Known rows, with every way that one mark hangs from another
P(L(G(T) V)): [-0.71  5.25 -1.72  1.38  2.97  4.95 -2.28  3.63 -2.78  0.90  0.93 -0.48
 -2.58  2.60  4.77]
G(L(V) T): [ 0.50  4.22 -2.39  2.03  1.40  4.59 -2.57  2.21 -1.46 -0.86  0.99 -2.37
 -2.31  1.01  4.51]
T(G V): [-1.39  2.51 -0.33  0.39  2.39  2.05 -0.51 -0.65 -2.94  0.34 -0.90 -2.49
 -0.69 -0.30 -1.07]
V(L T(G)): [ 1.03  3.43 -2.07 -1.49  3.19  6.33  1.60 -0.22 -1.12  0.40  0.68 -0.04
  0.51  2.28  1.00]
L(G P V(T)): [-0.70  4.41  1.30  0.80  3.80  7.85 -0.03  4.74 -4.26  2.74  1.15  0.71
  1.24  0.73  2.56]
G(L(P) T): [ 1.97  2.40 -3.60  3.47  2.25  4.05 -1.73  2.52 -3.20  1.72  2.46 -1.25
 -3.66  0.00  3.35]
E(T(G(L(V)))): [-1.29  3.17 -1.77  1.63  3.20  4.59 -1.97  1.77 -3.95  1.00  0.96 -1.50
 -1.32  1.06  2.36]
V(L(P) T(G)): [ 1.39  3.41 -1.85 -0.30  4.25  7.56  1.71  1.57 -3.29  2.23  1.62  0.17
  0.25  1.62  0.55]
T(G): [-0.67  1.02 -0.70 -0.09  1.60  1.57 -0.23 -0.81 -2.61  0.01 -0.34 -0.12
 -0.72 -0.46 -0.34]
T(V(L(G))): [-0.72  3.09 -0.45  0.39  2.00  4.32  0.77  1.49 -1.71  1.44 -0.51 -2.80
  1.31  1.99  1.15]
V(L(G) T): [ 0.80  3.27 -1.15 -0.89  2.67  6.70  1.80  1.71 -0.81  1.58  0.88  0.53
  1.42  2.87  2.65]
Y(E(T(G(L) V))): [-0.86  2.46 -3.60  4.19  5.12  0.85 -2.49 -1.35 -4.40  2.43  0.86 -2.31
 -3.41 -0.11 -0.23]
L(P): [ 0.38 -0.05  0.15  1.14  1.09  1.25  0.06  1.78 -2.12  1.93  0.97  0.22
 -0.27 -0.70 -0.42]
V(L(G)): [-0.04  1.52 -0.83 -0.18  1.15  3.86  1.04  1.35 -1.40  1.14  0.04 -0.45
  1.26  1.88  1.94]
E(T(V)): [-0.74  1.28 -0.46  1.54  2.00  0.60 -0.99  0.61 -0.05  2.17  0.34 -2.15
  0.31  0.39 -0.95]
G(L T): [ 1.58  2.47 -3.71  2.21  1.18  2.84 -1.74  0.82 -1.08 -0.19  1.49 -1.44
 -3.42  0.71  3.71]

Rows
[-0.92  3.08 -2.01  1.35  2.63  3.06 -0.63  0.02 -4.09  0.09 -0.09 -3.14
 -2.58  0.54  0.99]
T(G(L) V)
[-0.41  4.21 -1.53  2.35  2.86  4.21 -1.86  1.35 -2.51  1.56 -0.15 -2.76
 -1.24  0.16  2.27]
L(G(T(V)))
[-0.34  4.92 -2.72  2.07  3.62  3.53 -1.66  2.34 -2.73  1.88  0.88 -1.96
 -3.61  2.39  3.24]
P(L(G(T(V))))
[ 1.24  3.90 -3.31  3.91  3.05  4.51 -1.94  2.69 -3.54  2.00  1.89 -3.61
 -3.62  0.12  2.58]
G(L(P) T(V))
[-0.98  5.17  0.00 -0.66  3.47  5.90  0.08  3.91 -2.33  1.22  1.16  1.32
 -0.90  3.77  3.89]
P(L(G V(T)))
[-0.51  3.05 -1.88  2.56  3.67  4.31 -0.56  1.77 -6.27  1.93  0.92 -2.90
 -2.82 -0.15  0.57]
T(G(L(P)) V)
[-1.11  4.42  1.18 -0.42  2.72  6.59 -0.12  2.99 -2.08  0.88  0.19  0.51
  1.45  1.45  2.94]
L(G V(T))
[-0.50  4.55  0.43  0.18  4.32  7.52 -0.24  2.81 -4.56  1.60  0.99  0.20
  0.30  0.19  0.88]
L(P V(T(G)))
[-0.57  3.13 -1.30 -0.29  2.47  3.96  0.61 -0.46 -2.00  0.33 -0.74 -3.46
  0.33  1.39 -0.50]
T(G V(L))
[ 0.88  3.93 -3.39  2.75  2.01  3.27 -2.02  0.91 -1.41  0.09  0.90 -3.82
 -3.38  0.80  2.98]
G(L T(V))
[ 0.32  1.47 -0.61  1.04  2.25  5.14  1.07  3.12 -3.54  3.02  1.03 -0.23
  1.01  1.16  1.51]
V(L(G P))
[ 0.51  2.12 -0.55  1.06  2.00  3.58  0.86  2.12 -1.58  2.16  0.67 -3.03
  0.84  1.17 -0.59]
T(V(L(P)))
[ 0.23  4.10 -0.68 -0.01  1.90  5.65 -0.20  2.52 -1.00 -0.55  1.21 -0.55
 -0.60  2.17  3.68]
G(L(V(T)))
[-0.53  2.86 -2.67  3.55  4.90  4.54 -1.35  2.29 -6.08  3.83  1.83 -2.76
 -2.57  0.13  0.41]
E(T(G(L(P)) V))
[-0.12  4.31 -0.17 -1.18  2.38  3.94  0.13  2.81 -0.08  0.04  1.37  0.86
 -1.11  3.59  2.58]
P(L(V(T)))
[-0.16  3.12 -1.20  0.95  3.56  5.19  0.68  1.27 -4.15  2.20  0.30 -3.16
  0.15  0.71 -0.89]
T(G V(L(P)))
[-0.54  2.45 -3.51  5.37  6.16  2.11 -2.50  0.43 -6.59  4.37  1.83 -2.04
 -3.61 -0.79 -0.57]
Y(E(T(G(L(P)) V)))
[-0.28  2.30 -0.20  2.01  1.44  4.08 -0.94  3.87 -3.76  0.94  1.38 -1.26
 -1.07  0.46  2.57]
G(L(P V))
[-1.31  3.37 -0.96  0.62  2.01  4.43 -1.25  1.36 -4.16 -0.97  0.02 -1.74
 -1.59  0.72  2.56]
T(G(L(V)))
[-0.75  2.47 -2.05  3.18  4.45  2.11 -1.01  0.12 -1.95  3.86  0.46 -1.97
  0.46  1.34  0.00]
Y(E(T(V(L(G)))))
[-0.90  3.33 -0.88  1.86  3.03  5.72 -1.20  3.06 -6.34  0.97  0.97 -1.47
 -1.86  0.00  2.20]
T(G(L(P V)))
